Each row was made from one walk, in order. Every step used is in the known rows, and no mark comes twice. Write each row's walk.
Known rows
lepa/mepos/rusap/peduk/sepup: [  1.4  -8.6  -4.1   7.3   6.2  -5.0  -9.8 -14.2   4.6   1.8   8.5   4.4
  -6.2   6.6   3.9  -1.1  -6.5  35.6  14.1   5.5  -9.3   1.9 -14.2]
lepa/mepos/rusap/peduk: [ 14.8  -8.1  -6.4   9.3   8.6   5.9   6.1  -6.6  12.1  -0.8   3.3   2.4
  -6.6   0.8   6.9   3.1  -4.7  26.5   3.0  -6.2 -23.1   2.9 -24.6]
zezil/vuzef/peduk: [-29.4 -15.4  -1.0  -1.3   8.0  12.9 -21.9   0.8  -5.2   4.9  -1.6  -2.0
 -19.8   4.9  -4.5  -5.3  -3.7   0.7 -12.2   1.4  13.8  14.9 -15.0]
mepos/lepa: [  1.3  -2.3   2.7  -0.6   1.8   7.9  11.2   2.1  -4.6   2.8  10.6  -2.9
  -8.5   4.5   4.0   3.5  -4.1  -4.1   3.9  -9.0  -5.0 -11.4  -1.3]
rusap/mepos: [ -9.3  -2.2   0.3  -1.0   2.2  -5.8  -4.2  -2.8  10.4   0.2   4.6  -0.7
   4.2   4.2   5.6  -4.2  -0.1  15.1 -14.2  -2.6   2.2  -2.4  -0.9]
rusap/mepos/lepa: [ -9.0  -2.7   2.3  -2.1   3.7   3.4   5.2  -0.8   5.9   3.7  15.0  -3.0
  -4.9   8.6   9.4  -1.7  -3.9  11.2 -11.5  -7.5  -2.3 -14.8  -0.4]
lepa/zarize: [ -9.4 -10.6  -5.2   1.0  -1.0  -9.2  -2.3   3.1  -2.3   2.0  -1.2   4.1
   5.3   0.0  -4.4   0.4   1.2 -12.8   5.4  -9.6  26.2  -7.8  16.4]
zarize/lepa/mepos/rusap/peduk/sepup: [-12.5 -10.5  -2.3  10.2   7.6  -6.6  -5.7  -9.2   0.2   4.4  20.7  -0.2
 -13.3   4.7   2.1  -1.2  -5.0  12.5  23.7   1.7   2.4  -9.5  -6.8]
peduk/rusap/mepos: [  7.8   6.8  -1.5   1.8   1.3  -8.5   4.8  -9.4  15.9   5.0   4.3  -2.4
  14.0   4.0   5.0  -1.8   1.8  16.8 -15.0  11.3  11.4  -4.9 -16.2]
zarize/lepa/mepos/rusap/peduk: [  1.0  -9.6  -4.3  11.8  10.1   3.4   8.4  -1.4   7.5   1.6  15.3  -1.5
 -13.0  -1.3   4.4   3.3  -3.2   4.3  12.9 -11.8 -12.4  -9.6 -18.2]
peduk/rusap: [ 14.5   7.5  -1.0   2.9  -0.4  -1.7   6.6  -6.0   6.2   4.4  -1.2  -2.5
   9.3  -0.8  -0.5   3.1   1.7   1.2  -0.2  12.4   4.4   0.6 -16.3]
zezil/vuzef/peduk/lepa/zarize/rusap/mepos: [-39.5 -28.9  -8.6   2.1   6.3  -0.9 -31.7   6.3   4.5  16.0   5.7  -2.7
 -16.3   7.8   1.2  -4.0  -4.5  -7.9  -2.0  -2.5  58.2  -2.1 -10.3]
zezil/vuzef/peduk/rusap: [-12.4  -6.0  -2.0   1.7   7.4  12.2 -10.4  -6.2  -0.2   8.4  -3.2  -4.8
 -12.0   5.7  -4.9  -2.0  -1.9   3.4 -13.3  15.8  17.4  14.8 -34.3]
zarize/lepa/mepos/rusap: [ -9.1  -1.1  -3.5   8.3   5.0  -2.1   7.4  -0.3   5.7   4.0  14.3  -5.2
 -18.0   1.0   3.8   1.0  -6.6 -14.8  13.0   0.1 -20.6 -11.7 -11.1]
sepup/peduk/rusap/zarize/lepa/mepos: [-28.8 -10.2  -2.1   7.5   5.4 -13.4   0.0   2.8  -6.2   3.1   4.0  -2.5
   9.5   8.5  -2.9  10.8   1.7  11.1  -0.9   2.2  48.0   1.6  -3.1]
vuzef/peduk: [ -4.1   0.3  -3.7  -1.6   5.1   7.3 -19.8  -0.3  -2.7   4.1   0.1   0.4
  -0.2   1.7  -1.7  -2.1  -0.7  19.6   0.2  15.1  14.2   8.7 -11.4]
rusap/zarize/lepa: [-21.4  -8.3   4.9   1.0   0.6  -8.2   0.1   7.7  -4.7   5.7   8.3   2.1
   0.2   0.3  -7.9   7.1   3.0 -17.9   4.6 -12.8  30.4 -11.7  19.8]
mepos/lepa/zarize: [-10.1 -11.1  -2.7   0.6   1.0  -0.9  10.9   6.2  -7.8   5.2   9.9   1.0
  -4.8   3.7  -0.3   3.7  -2.3 -17.8   7.6 -16.0  21.0 -20.7  15.1]
zezil/vuzef/peduk/lepa/zarize: [-34.6 -31.4  -4.7  -0.7   3.4   8.0 -20.5   5.5 -12.8  14.4   3.1  -5.0
 -12.9  10.1  -7.4  -0.5  -6.6 -10.1   5.4  -7.0  56.5   5.6   3.4]
zezil/vuzef: [-24.4 -14.9   2.6  -0.1   2.6   6.0   0.1   1.3  -3.3   1.0  -2.5  -2.9
 -18.7   3.5  -3.5  -2.9  -2.5 -17.7 -12.8 -10.3  -2.7   7.1  -7.1]
rusap/peduk: [  7.2  -9.2  -1.1   3.1   4.7   5.8   0.9  -1.3   1.0  -3.0   0.7   3.6
   5.9  -1.7   1.0   2.7   2.7  19.2   1.5 -12.7   9.4   1.7  -8.8]
zezil/vuzef/peduk/sepup: [-39.4 -16.0   1.7  -3.0   5.1   3.9 -36.7  -7.8 -11.4   8.0   3.0  -1.2
 -19.1  11.7  -6.9  -9.7  -4.7   8.6  -2.2  16.9  25.2  14.0  -5.3]
zarize/lepa/mepos: [-18.0  -9.1  -1.1   5.0   1.9  -8.9   1.1   2.1  -1.0   3.1  11.1  -3.7
 -14.3   3.5   3.1  -0.3  -3.8   2.8   9.0  -0.1   8.7  -6.1   6.9]

Which walk is each row?
[-10.6   1.0   2.6   4.6   4.0  -1.5   4.7   4.9   3.1   7.8  10.8   1.6
  -4.7  -2.9  -7.5   9.0   1.6 -34.7   8.1 -13.8   3.8 -15.5   3.4] => mepos/rusap/zarize/lepa
[-29.3 -20.1  -4.9   0.9   9.3   4.5  -7.9  -4.3   2.2  15.6  10.8  -4.2
 -10.1  13.7   0.5  -3.3  -4.3   1.4 -20.1  -1.9  42.2  -8.9 -14.8] => zezil/vuzef/peduk/rusap/mepos/lepa/zarize
[  8.7 -21.6  -4.1   5.6   2.7   3.8   3.6  -3.0   0.0   5.6   7.1  -3.7
   3.0   8.2   6.7   5.2  -7.4  48.2  13.1  -7.4  26.5   3.1  -4.9] => rusap/peduk/lepa/mepos
[ -6.1  -6.6  -8.4   4.6  -0.9 -13.1 -10.4   7.9   2.3   3.1  -3.5   7.0
  -4.7  -6.5   0.2   1.0   3.5 -28.6   9.8  -0.2  20.7 -10.0   1.6] => lepa/zarize/rusap
[ 10.0  -4.3  -4.1   7.2   5.5   1.8  -5.4   4.3   7.5  -1.8  -1.6   6.0
  -0.3  -9.7   4.1   2.9   4.6   7.0   6.0  -5.0   9.2  -0.9 -22.3] => zarize/rusap/peduk
[-15.8  -9.2  -8.2   4.2   1.1 -18.4 -14.1   4.7  13.0   3.4   1.6   6.2
  -0.1  -2.6   5.0  -4.3   3.7 -12.3  -4.5  -2.7  23.1 -14.0   3.4] => lepa/zarize/rusap/mepos
[  1.8 -11.3  -2.8   2.1  -2.4  -1.9   2.8  -2.3  -0.5   8.9   5.5  -6.9
  -5.3  10.3   6.0   2.0 -10.6  27.1  13.2   3.2  17.1   2.8   4.4] => peduk/lepa/mepos
[-22.8 -25.2  -2.5   2.9   8.6  12.4 -18.1  -2.2   2.8  18.4   3.2  -3.9
 -23.6  15.3  -4.1   7.4 -14.2  15.3  -0.6  -1.6  16.5  12.4 -19.9] => zezil/vuzef/peduk/lepa/mepos/rusap/zarize
[ -5.6  -0.1  -1.3   2.1   4.2  -1.3   0.6   4.2  11.9   4.8  13.6  -1.3
 -12.8   0.9  12.9  -1.2  -2.2  -2.5  -3.5  -2.5  -4.9 -17.8 -13.8] => zarize/rusap/mepos/lepa
[ 15.2 -10.0  -3.8   6.6   2.2   6.6  -1.2   5.2   3.0   5.3   5.2  -0.8
   0.3  -4.7   5.8   6.5  -0.7   8.0  20.2  -8.6  27.0  -3.4 -19.5] => zarize/rusap/peduk/lepa
[ 12.3   9.2  -4.5   1.3   4.3   4.6 -11.7  -7.0   3.4   8.6   0.4  -1.6
   8.7   1.2  -2.7   1.2   0.8  20.9  -0.3  27.2  22.0   9.9 -27.6] => vuzef/peduk/rusap
[  2.4 -15.0  -9.5   8.3   3.9  -8.1  -7.7   7.1   4.0   0.0  -2.4  10.4
   2.4  -9.1   1.0   3.0   5.8  -6.5  10.8 -13.5  31.7  -7.5  -4.3] => lepa/zarize/rusap/peduk
[ -4.5  -5.2  -7.0   1.0   6.8  -1.1  -6.3  -4.5   5.0  14.4  13.9  -1.0
   8.7  10.0   3.2  -1.0  -1.5  20.3  -6.5   9.1  43.7 -14.0 -12.1] => vuzef/peduk/rusap/mepos/lepa/zarize
[-37.8 -21.7  -0.3   4.8   8.8  -1.7 -12.3  -1.7  -0.4  16.8   4.8  -3.1
 -16.4  11.1  -8.3   4.1  -3.9   9.6 -10.1   8.9  45.6   8.2 -13.8] => zezil/vuzef/peduk/rusap/zarize/lepa/mepos
[-20.3  -9.6  -5.2   3.6   6.5  -5.0   4.9   1.1  -3.3   2.4  11.6  -3.3
  16.4  10.6   6.2   4.0   1.6   2.5 -10.4  -6.4  42.0 -13.9  -6.8] => sepup/peduk/rusap/mepos/lepa/zarize
[-16.4 -13.3  -2.0  -0.6   2.1  -5.4   5.1   1.4   2.9   6.3  14.5   1.1
  -2.5   8.1   5.5  -0.9  -2.6  -2.8  -5.6 -17.5  22.0 -22.9  16.9] => rusap/mepos/lepa/zarize
[-26.1 -14.2   1.3   3.2   1.3 -14.0   0.1   3.6  -0.9   7.4   7.7   1.8
  -6.8   6.4  -3.2   6.3  -2.0   7.4   3.0  -7.5  27.6  -6.9  19.7] => rusap/zarize/lepa/mepos
[ -1.4  -5.5  -3.3   4.4   3.1  -6.7   0.3  -4.1  12.6   5.6  -1.3   5.4
  -6.1   5.8  -0.6   7.7  -5.9  11.3  -2.8  -4.1 -15.2   0.9  -3.6] => lepa/mepos/rusap/zarize
[ -0.8  -3.6  -2.5  -2.4   1.8  10.8 -18.6   1.1  -6.9  11.5   6.3  -6.7
   2.3   6.0  -1.0   2.1  -5.3  20.7  14.3  11.3  34.1   6.3  -6.0] => vuzef/peduk/lepa
[-13.7 -14.3  -6.8   3.6  -1.2 -15.3 -12.4   6.1   9.4  10.8   8.4  -0.6
   2.4   1.6   5.8   0.5  -1.5  -8.4   9.7  -6.0  44.5 -16.6   5.0] => peduk/lepa/zarize/rusap/mepos
[-10.3   0.8  -0.2   2.4   7.9   4.3   7.0  -2.5   0.8   0.1  12.9  -7.2
  13.1  10.0   9.7   3.5  -0.1  16.6 -14.8   0.5  17.5  -6.8 -23.0] => sepup/peduk/rusap/mepos/lepa
[ -5.8  -9.4   1.2   1.6   2.4  -4.9 -12.5  -8.6  -5.8   0.3   7.1   5.3
   8.7   4.4  -1.4  -2.4   1.6  28.4  13.0   0.8  22.7   1.6   3.6] => rusap/peduk/sepup
[ -9.5  -6.7  -0.3   6.4   1.4 -15.5  11.4  -2.8   4.5  11.2   6.2  -0.4
   3.6   6.1  -3.4   9.1   0.6   9.1   3.3   6.5  33.2  -7.1   3.0] => peduk/rusap/zarize/lepa/mepos
[ 10.6 -13.3  -0.6   3.2   2.5   9.8   4.7   0.4  -3.3   4.4   7.7  -2.6
   8.5   2.2   1.6   6.0  -2.3  25.9  14.8 -15.3  27.9  -1.2  -3.2] => rusap/peduk/lepa
[  7.9  -0.3  -5.6   6.0   4.0  -0.1   2.9  -5.7  11.4   1.6   3.6  -0.5
 -14.6   2.8   5.8   0.4  -8.0   7.4   2.3   5.4 -31.7   1.3 -17.2] => lepa/mepos/rusap
[ -6.8  -0.1   3.5   3.9   0.0  -9.6   9.9   0.3   1.0  10.8   6.7  -0.6
   9.6  -0.1  -8.2  10.4   5.3 -15.3   4.1  -0.3  34.6 -13.7   1.9] => peduk/rusap/zarize/lepa
